(in the rows, 128 means zero)
Known rows, with every step that occurs:
monupug -> letun -> molo: [128 107 169 133 191 175 168 137 136 184 159  99 183 162  95 137 142 155
 130 135  81 135 129 175 119 151 207 109  75 126 126 130 120 131  99 103
 145 114 163 140 132 168 123 134 154  82  96 145  97 161 122  86  87 135
 134 120 101 147 148 132 113 137 176 119 199 137 127 167 120 103  92  59
 118 115]
sidub -> fefa -> leliro -> nusad: [121 167 144 133 191 107 176  98 158 200 123  97 161 161 115 175 145 159
 147 180 109 132 116 171 130 173 144 107 103 123 131 122 149 142 114 129
 140  85 111 151 118 179 104 112  98 135  85 142  57 143 126 134 112 133
 125  66 110  73 175 152 114 130 149 162 171 141 124 174 107 129 130  67
  85 125]
sidub -> leliro -> fefa: [134 177 168 127 185 120 179 117  97 184 138 103 132 165 116 171 133 146
 143 144 106 143 123 141 140 171 153 111  92 135 162 135 137 176  99 128
 161  93 111 147 119 172 158 127 106  99  98 138  80 182 143 115 119 126
 113  88 100 107 197 158 108 147 161 162 151 134  98 174 120 121 125  78
 101 128]
monupug -> nufe -> molo -> letun: [109 152 161 152 198 185 199 172 114 157 150 128 152 155  98 161 126 123
 121 129  82 156  90 167 101 168 197 152  76 117 154 118 110 149 113  85
 163 104 109  94 138 107 142  82 156 101  82 129 130 178 110 103 106 165
 111 122 115 167 144 114 119 134 160 126 210 112  85 133 149  82  57  83
 118 134]
nufe -> molo -> letun: [ 99 148 163 151 199 168 192 175  97 157 150 115 168 162  80 143 121 127
 116 142  72 153 102 156 112 151 186 144  87 126 150 120 118 156 115  96
 137 110 100 106 126 117 149 109 143  93  69 111 102 175  96 102 103 145
 117 127 129 160 154 122 133 135 161 125 189 125 108 146 123  98  75  87
 118 145]
fefa -> monupug -> nufe: [ 99 123 147 145 176 153 177 126 137 179 136 137 133 148 135 148 139 144
 137 118 120 139 108 150  93 145 161 138  81 137 142 140 115 146 127  89
 166 132 110 112 145 140  93  78 151 100 106 136 108 150 136 114 113 153
 123  88 114 122 165 140  93 125 164 133 178 141 108 149 143 107  76 106
 156 133]
monupug -> letun -> fefa: [130 134 158 133 176 153 143 122 150 167 143 105 146 155  90  98 148 133
 109 108  79 144 142 152 122 157 183 114  87  96 165 109 160 133 112 112
 135 112 130 148 127 165 117 140 148  72  70 135  90 156  88 114  95 169
  96 106  99 132 143 158 144 144 179 115 192 150 140 152 107  99  88  75
 118 132]
nufe -> molo -> letun -> fefa -> leliro: [ 96 150 152 129 197 139 181 141 134 173 154 121 151 146  84 105 144 119
 124 117  66 160 114 155 116 168 202 147  65  92 160 122 148 147 121 134
 122  64  90 114 123 118 126 102 149 104  44 117  76 164  80 114 107 158
 122 102 113 120 149 133 151 150 179 127 201 133 104 137 102 108  81  89
 128 160]
nufe -> molo -> letun -> fefa: [111 142 161 144 194 163 174 162 113 148 159 126 144 151  73 108 131 119
 101 112  68 156 119 139 126 162 193 154  73 100 173 121 155 155 116 103
 116  97  98 114 122 129 139 116 148  91  58 109 101 167  68 111  96 172
 109 121 119 150 156 145 155 142 177 111 198 133 100 143 104 104  70  98
 122 149]
leliro -> sidub -> fefa -> letun: [112 149 171 128 181 128 153 137 116 173 122  77 135 153 117 165 123 178
 160 116 124 149 140 160 160 143 179 131  93 132 181 112 127 113 129 100
 185 108 157 161 110 201 141 124 126  80 116 156  55 203 119 114 126 138
 115  55 101  95 174 166  99 125 175 142 148 145  95 199 108 148  97  69
  76 113]
monupug -> nufe: [118 153 160 143 182 157 169 135 132 163 130 135 133 153 125 169 132 148
 133 134 101 141 100 162 103 166 165 122  99 121 151 132 124 141 116  79
 160 121 123 123 147 138 112  89 133  97 101 146 122 161 137 116 107 154
  94 102 112 131 161 137 109 135 154 135 188 128 100 145 157  98  79  81
 126 121]
fefupo -> fefa -> letun -> monupug: [102 119 185 110 195 111 154 146 144 173 148 106 121 152 125 123 160 163
 126 130  90 161 150 115 135 145 163 106  73 147 166 124 148 135  99  98
 145 154 113 156 151 136 114 139 142  67 110 146  78 188  90  97  87 127
 124  90 112 103 147 139 128 133 158 112 174 122 116 171 112 152 132  75
 112 150]
fefupo -> fefa -> monupug -> nufe: [106 130 147 151 171 130 196 138 151 189 115 130 123 146 154 136 142 151
 130 121 110 149 101 161 100 140 151 128  59 147 155 144 105 166 126  91
 182 150 111 113 160 115  81 108 140  85 110 150  99 151 116 105 108 144
 127  89 114 120 155 135  99 119 176 130 169 145 119 128 152 122  95 113
 158 144]
fefupo -> fefa -> letun: [111 141 173 130 176 132 169 130 126 179 120  97 125 145 138 117 149 173
 121 130  96 158 117 159 137 145 160 109  85 142 171 138 129 133 106 103
 161 137 132 158 143 127 127 151 120  67 107 152  90 175 110 110  96 137
 132  87 100 125 151 144 136 115 176 123 174 134 124 152 112 135 125  77
  99 138]
fefupo -> fefa: [127 153 147 145 184 128 179 138 128 173 105 106 131 142 138 129 129 146
 119 149  91 151 119 157 133 148 145 110  93 138 146 141 128 160 109  99
 147 130 111 141 158 118 117 144 122  74  90 141  88 150 103 118  93 133
 121 111 111 117 161 147 133 132 161 127 152 135 131 143 131 118 121 101
 121 134]
molo -> letun -> fefa -> leliro -> nusad: [110 155 159 130 196 131 172 129 155 154 152 116 166 136  99 108 164 122
 108 160  69 130 134 172 109 191 165 126  81  80 134 140 181 133 123 137
 120  63  91 138 110 131 112 120 115 115  64 122  62 125 107 145  97 143
 103  98 122 122 156 156 157 150 168 132 191 140 117 148  79  98 103  61
 119 160]
leliro -> fefa -> fefupo: [ 96 164 181 143 185 133 163 160 130 168 160 126 139 154 129 155 115 150
 127 117 107 131  82 150 132 134 134 108 104 139 162 143 121 148 126 129
 173 131 131 159 127 169 122 137 110  99  89 124  86 182 102 131 127 152
 102  99  98  83 195 170 100 140 158 151 147 126 111 157 106 136 148  96
  96 122]
letun -> molo -> nufe: [134 130 158 132 210 144 181 145 130 167 151 137 161 150 142 174 138 171
 150 146  98 163 141 166 117 157 161 127  88 121 114 151 125 111 109  93
 129 133 150 116 143 152 121  94 140  93 107 130  88 163 159  86 108 133
 137 109 101 116 180 148 106 147 163 130 179 137 108 177 128 117  86  79
 140 121]
sidub -> fefa -> letun -> monupug -> nufe -> molo: [ 94 122 176 120 193 148 154 150 142 196 168 120 129 167 105 177 147 166
 168  92 118 169 133 114 148 159 203 134  65 144 201  85 117 118 105  87
 170 131 124 136 139 188 129  79 162 104 113 147 112 229 105  66 108 158
 122  61 116 100 154 122  95 136 161 139 205 113  78 187 135 147  87  81
  97 121]
nufe -> molo -> letun -> fefa -> monupug: [ 93 112 158 149 192 155 185 164 113 170 164 132 152 155  84  91 144 124
 103 101  67 155 123 130 113 133 195 168  65 125 165 128 145 157 135 119
 122 103  84  96 123 129 114 108 171  95  65  97  76 163  75 109 102 168
 135 105 130 149 162 142 140 129 183 116 189 142 109 151  94 109  65 133
 147 161]
leliro -> nusad: [135 147 162 135 192 148 163 123 124 174 120 112 165 150 107 158 144 157
 111 188  91 125 109 160 114 165 135 116 115 137 118 136 159 137 114 103
 122 117 104 137 121 142 108 137  95 109  96 130  79 135 129 145  92 145
 104 109 122 121 178 159 132 135 141 142 165 126 125 170 103 104 104  74
 111 129]
molo -> nufe: [120 164 157 128 197 136 166 124 116 156 133 127 146 152 145 172 129 157
 136 145 107 153 129 153 115 150 138 118 107 127 136 144 134 125 116  97
 147 147 119 114 154 139 126  88 132  82 100 112  81 160 143 117 111 148
 110 107  99 116 177 149 111 144 161 147 169 141 120 157 126 105  92  71
 141 129]
nufe -> molo: [110 144 154 145 191 162 173 145 103 182 127 114 164 159 100 153 117 144
 116 148  98 148  98 138 112 150 174 139  99 143 148 119 128 146 106  92
 125 113 105 114 130 138 123 119 125  97  78 121 101 175 105 102  95 161
 119 105 111 124 168 134 133 132 145 146 173 122 100 152 121 113  86 100
 108 133]
molo -> letun: [108 157 166 142 197 157 181 150 105 135 154 121 151 147  95 135 128 132
 106 147  80 143 117 150 113 153 162 124 102 113 140 130 132 163 121 104
 143 112 110 127 130 123 146 109 145  87  81 113  92 149 102 121 112 137
 116 132 120 160 162 142 136 133 161 121 183 127 122 151 119  92  89  78
 122 133]
nufe -> molo -> letun -> monupug: [ 97 135 173 134 223 152 179 183 116 153 179 123 166 162  74 153 137 129
 124 135  76 157 132 111 111 151 193 135  78 127 147 110 143 160 111 100
 121 118  83 107 139 126 131  88 171  99  75  98  89 180  72  88  89 143
 118 133 138 140 158 122 127 151 146 121 198 117 103 168 111 111  81  82
 127 153]
fefa -> letun: [ 95 137 185 122 183 155 151 125 113 167 144 108 144 146 121 138 142 164
 119 130 101 142 125 146 123 155 164 104  98 134 162 125 137 116 106 102
 147 130 137 160 123 145 136 118 130  76 100 141  92 180 131 125 109 144
 121  86 103 130 156 140 125 117 167 137 187 126 121 172 108 124 102  70
 100 128]
fefa -> fefupo: [103 132 176 146 186 147 169 147 137 182 154 127 161 140 134 140 116 142
 112 131  94 135  90 153 125 133 140 109 114 142 140 138 129 140 107 108
 150 124 120 156 142 164 109 119 121  84  87 117  92 159  89 139 107 155
 112 101 110  98 182 160 119 127 149 141 167 138 123 152 112 125 122  92
 120 135]
sidub -> fefa -> monupug: [ 95 120 136 148 180 120 180 117 133 189 140 112 137 171 123 143 123 157
 133 124 119 144 122 137 139 130 157 121  93 145 161 122 125 169 131 104
 156 132 104 129 142 185 110 108 148  92 102 128  63 164 107 113 122 134
 150  73 125 101 179 157 100 118 173 149 157 143 122 173 119 140 110 119
 126 125]
fefupo -> fefa -> letun -> molo: [113 111 177 130 190 141 175 149 133 188 136 110 140 142 137 118 148 180
 131 129  95 153 126 168 141 145 182 117  58 142 153 147 118 114 106  97
 155 127 164 156 137 135 132 159 131  76 112 182  97 183 123  77  90 121
 153  97  97 122 151 130 119 124 185 116 187 129 102 160 108 156 117  80
 104 137]

Rows:
[130 130 179 117 201 127 180 152 136 178 140 110 144 147 165 136 156 183
 153 128  98 182 155 177 133 147 168 121  59 143 141 164 113  90  97  91
 168 157 169 138 152 129 126 129 138  74 121 161  91 184 154  76 105 128
 156  98  79 122 155 131 105 135 189 120 183 141 103 176 112 148 110  72
 129 128]	fefupo -> fefa -> letun -> molo -> nufe
[115 125 167 130 194 149 166 161 135 181 158 135 148 158 101 180 139 140
 145 128 102 159 111 118 106 168 181 140  75 135 153 109 128 140 113  78
 140 128  96 100 148 136 104  78 153 100 102 129 119 185 106  77  96 169
  97  98 126 108 166 119 112 154 132 129 195 114  87 165 155 111  69  92
 135 141]	letun -> monupug -> nufe -> molo
[ 91 152 148 130 192 101 167 100 151 190 129 104 141 152 126 170 124 153
 149 139 116 145 121 154 144 158 156 100  98 122 161 109 132 155 119 129
 145  86 113 152 130 182 117  96 135 110  82 148  63 167 114 115 127 129
 140  63 108  75 169 156 109 134 171 164 171 143 124 166 122 135 128  80
 104 131]	sidub -> fefa -> leliro
[116 152 185 114 209 141 158 136 121 161 167 115 130 164 151 168 160 193
 163 118 112 166 145 154 131 157 173 116  74 134 150 161 116  84 126 114
 177 141 174 145 116 167 144 125 140  92 125 152  90 210 175  70 125 127
 143  84  73 118 181 150  85 141 193 137 176 117  86 184 100 142 110  64
 104 112]	leliro -> fefa -> letun -> molo -> nufe
[112 153 147 139 185 131 205 140 107 214 138 117 142 178 123 176 139 147
 161 116 122 157  95 139 102 158 192 147  58 164 168 124  99 173 114 118
 188  95 101 104 120 161 129  91 134 116 109 146  99 197 156  90 123 157
 121  73 108 107 199 130  69 133 165 167 164 134  70 157 144 123  94 114
 129 138]	sidub -> leliro -> fefa -> monupug -> nufe -> molo
[116 163 142 133 179  96 185 142 146 193  87  78 153 137 151 144 125 155
 158 147 108 157 111 180 121 149 157 132  65 127 141 147 119 148 132 138
 168  82 131 139 140 128 101 130 113  87  92 142  47 154 109 114 108 122
 118  69 112  82 164 148 114 150 155 132 129 153 117 149 124 124 118  67
 130 153]	fefupo -> fefa -> leliro -> sidub
[110 150 175 143 183 150 164 147 123 133 163 135 133 142  96 103 133 114
 102 116  62 148 144 142 125 166 171 128  89  85 159 133 163 149 124 114
 123 101 105 129 129 133 146 117 158  80  74 119  90 153  86 118 106 159
 106 122 121 145 161 157 155 144 182 109 189 139 120 144  97 100  87  91
 129 149]	molo -> letun -> fefa
[108 126 144 147 178 115 197 137 133 189 118 115 132 154 141 113 140 154
 123 135 101 149 117 142 116 118 143 120  79 155 142 145 120 172 124 108
 154 145 101 122 156 122  90 132 139  79  95 133  69 138  96 110  98 132
 145  93 122 113 166 147 116 120 168 135 151 146 139 139 119 132 113 120
 146 146]	fefupo -> fefa -> monupug
[113 147 159 148 186 174 186 171 125 157 164 138 131 141  79 128 135 117
 120  99  66 158 105 148 111 174 204 162  64  94 176 120 132 144 119  93
 145  96 107  97 130 124 137  90 152  99  63 138 125 175  92  99 103 188
  97 117 122 149 142 131 138 142 178 113 216 130  77 131 134  98  49 100
 131 143]	monupug -> nufe -> molo -> letun -> fefa
[104 128 180 140 179 135 154 153 145 178 174 145 145 133 126 111 126 134
 115 103  79 139 111 135 138 144 145 122 101 122 161 132 158 134 110 118
 134 113 118 157 132 173 106 129 130  82  79 116  85 156  73 140 100 170
  97  89 113  85 183 181 140 135 174 127 178 155 122 150  96 134 117 113
 128 143]	letun -> fefa -> fefupo
[ 94 121 142 149 177 161 193 140 124 195 130 127 157 167 122 160 137 139
 138 116 120 148  90 147  91 147 189 157  75 162 153 131 101 147 128  91
 164 133 105  88 141 127  94  80 151 102  97 128 114 169 126  98 107 166
 121  91 114 130 169 117  94 129 159 144 184 131  92 146 144 105  60 119
 148 138]	fefa -> monupug -> nufe -> molo
[105 140 178 130 203 149 169 168 138 136 186 148 136 151  95 167 146 123
 128 121  85 149 134 127  99 165 180 123  76 106 143 119 135 156 118  86
 154 121  95 118 157 128 136  62 179  94 104 124 118 164  99  94 106 142
  99 123 137 139 146 129 111 154 148 107 202 111 102 161 150  96  74  72
 147 138]	molo -> letun -> monupug -> nufe
[127 159 149 148 178 123 167 145 112 175 114  92 146 151 105 177 109 164
 161 133 125 148 129 154 159 146 156 131 103 125 158 118 134 151 127 105
 168 103 136 139 126 196 140 124 123  92 109 138  63 174 109 114 129 137
 108  78 116  99 186 178 101 137 154 145 134 150 107 185 123 135  98  80
  91 117]	leliro -> sidub -> fefa
[102 127 180 118 184 138 172 174 153 192 152 118 119 155 122 148 156 166
 149 113  97 176 120 126 121 155 197 132  45 155 186 116 117 131  97  81
 174 152 121 127 153 124 109 113 151  85 110 158 114 213 100  67  86 151
 117  84 109 111 142 111 112 133 155 116 198 113  82 160 145 136  93  83
 120 145]	fefupo -> fefa -> letun -> monupug -> nufe -> molo
[ 98 129 189 148 186 140 172 175 141 147 190 144 156 137 107  96 131 114
  98 101  62 146 116 146 128 144 158 130  92  97 159 135 154 142 120 116
 144 111 115 145 130 157 131 119 148  84  67 103  88 151  60 141 116 168
 104 124 115 110 166 173 144 135 182 109 191 148 115 142  95 117 109 101
 124 152]	molo -> letun -> fefa -> fefupo
[107 162 157 124 188 117 171 124 130 175 110  94 165 141 137 165 125 150
 155 155 122 146 112 174 114 166 166 134  87 119 124 137 127 136 133 134
 154  65 130 137 123 145 103 101 125 100  92 125  51 153 130 126 121 135
 107  72 114  89 178 150 108 150 146 146 140 149 111 166 118 102  92  59
 125 143]	fefa -> leliro -> sidub
[142 129 163 122 205 163 169 133 140 179 159 109 174 158 127 155 151 164
 144 122  91 150 149 181 113 143 186 110  74 120 117 135 120 105 106  96
 156 142 165 119 142 157 121 102 158  79 101 129  90 175 140  85 100 143
 138 117  88 144 146 138  89 150 172 125 194 142 120 179 118 104  86  50
 138 111]	monupug -> letun -> molo -> nufe
[100 138 178 151 184 169 186 198 138 172 192 149 149 138 101 120 129 117
 119  83  57 155  87 152 114 154 190 160  66 105 176 123 124 129 115 105
 165 107 112 117 131 139 120  95 151  99  69 121 124 178  65 122 113 192
 101 109 120 123 153 140 126 142 175 112 218 138  84 125 127 114  78 106
 123 141]	monupug -> nufe -> molo -> letun -> fefa -> fefupo
[131 118 132 144 186 132 184 151 142 199 148  78 177 173 139 165 140 179
 193 103 120 165 162 182 138 109 200 141  50 144 136 126 101 116 135 110
 202 141 174 108 136 210 109  99 176  87 123 127  30 178 139  72 137 132
 160  73 104 114 167 156  52 144 189 123 156 174 118 211 116 130  78  78
 138 110]	leliro -> sidub -> fefa -> monupug -> letun -> molo -> nufe
[104 103 154 144 170 128 159 124 142 177 147 136 142 152 112 100 144 141
 111 110  94 133 136 123 119 140 156 138  82 122 148 138 163 149 135 112
 126 118  98 120 137 155  89 120 152  76  92 115  68 144 102 121 100 165
 120  83 114 106 178 170 141 130 178 136 172 153 123 158  98 127  94 130
 156 155]	letun -> fefa -> monupug
[112 148 156 121 178 103 147 123 146 175 116 102 156 131 123 129 134 146
 152 122 110 148 134 161 125 175 172 141  79  92 142 137 161 132 139 140
 133  57 128 141 116 155 104 121 125  92  85 127  47 156 106 127 115 147
 104  62 110  75 175 168 133 163 165 134 144 158 102 165 109 118  92  77
 139 155]	letun -> fefa -> leliro -> sidub
[ 93 115 190 106 200 138 133 130 130 165 175 123 144 155 106 145 156 160
 131 131 109 147 151 110 124 157 170 104  82 142 161 120 154 119 105 109
 137 136 113 151 139 159 128 110 149  75 111 132  82 185 109 100  96 137
 117  85 116 111 165 142 133 136 149 129 187 114 114 191 105 131 103  70
 118 142]	fefa -> letun -> monupug
[107 131 171 119 188 133 149 175 128 190 156 102 139 161 100 198 139 175
 191  98 128 168 131 131 149 153 214 153  54 150 200  97 113 109 121  86
 187 113 141 133 127 196 128  85 150  98 122 146  91 235 105  65 118 160
 107  52 117  89 167 140  76 154 151 132 179 127  64 208 142 146  73  74
  90 123]	leliro -> sidub -> fefa -> letun -> monupug -> nufe -> molo
[ 95 121 188 107 196 161 146 157 137 184 172 127 143 156 106 164 158 162
 151 112 109 165 118 112 108 159 201 132  63 145 179 108 122 104 104  85
 160 127 115 123 138 147 114  79 152  93 108 142 123 216 116  83  96 161
 102  86 106 115 150 112 107 140 154 138 209 103  77 175 135 125  71  77
 121 136]	fefa -> letun -> monupug -> nufe -> molo
[108 126 189 111 183 127 156 160 157 170 157 123 107 148 141 145 164 161
 143 109 100 168 138 136 123 158 172 108  58 137 177 121 130 125 103  83
 175 148 126 143 161 133 112 112 156  66 127 164 109 195 113  76  97 140
 112  87 109 106 137 124 115 141 166 116 191 118 103 156 146 138 103  72
 126 138]	fefupo -> fefa -> letun -> monupug -> nufe
[104 162 164 130 183 110 169 150 145 147 140 105 156 134 107 118 129 121
 147 118  86 153 142 176 120 171 193 153  74  79 146 132 153 141 146 149
 149  51 125 139 112 136 132 104 147  95  76 117  41 153 100 128 127 144
 100  87 119 107 161 165 136 162 179 119 158 156 108 155 102 100  80  77
 135 160]	molo -> letun -> fefa -> leliro -> sidub
[102 134 148 160 191 153 222 183 128 183 141 128 137 156 124 129 137 126
 121 120  89 162  93 169  97 130 189 158  43 143 167 136  83 175 125  96
 188 133  96  82 151  89 106 100 161  96  86 133 115 160  96  92 107 147
 133 110 127 156 140 112 104 122 182 117 187 135 100 120 151 102  73 119
 146 147]	fefupo -> fefa -> monupug -> nufe -> molo -> letun
[116 166 182 117 187 127 158 120 102 184 149  95 136 164 126 149 150 162
 144 129 114 150 133 142 138 167 166 100  91 141 176 120 135 135  92 123
 175  93 134 166 100 177 167 134 108  89 111 163  77 206 154 113 126 133
 124  68  80 109 190 155  97 125 184 165 169 135  87 184 104 135 136  65
  83 125]	sidub -> leliro -> fefa -> letun
[106 164 156 147 192 145 217 166  99 191 169 119 140 175 109 166 136 124
 153 114 101 162 107 148  93 149 202 158  50 147 168 129  96 181 114 116
 199  88  95  91 113 140 150  83 152 119 101 128  97 195 141  92 133 148
 126  90 116 149 176 123  73 134 178 151 184 130  71 151 140 106  85 108
 127 141]	sidub -> leliro -> fefa -> monupug -> nufe -> molo -> letun
[ 93 146 196 103 196 121 131 138 127 148 177 107 122 164 115 149 160 166
 130 118 114 152 144 106 134 149 164 104  84 140 175 128 150 116 120 122
 156 138 121 158 122 173 137 128 144  88 117 135  80 209 116  91 110 136
 106  84 101  97 172 151 110 144 162 147 167 104 102 196 103 144 134  71
  97 135]	leliro -> fefa -> letun -> monupug
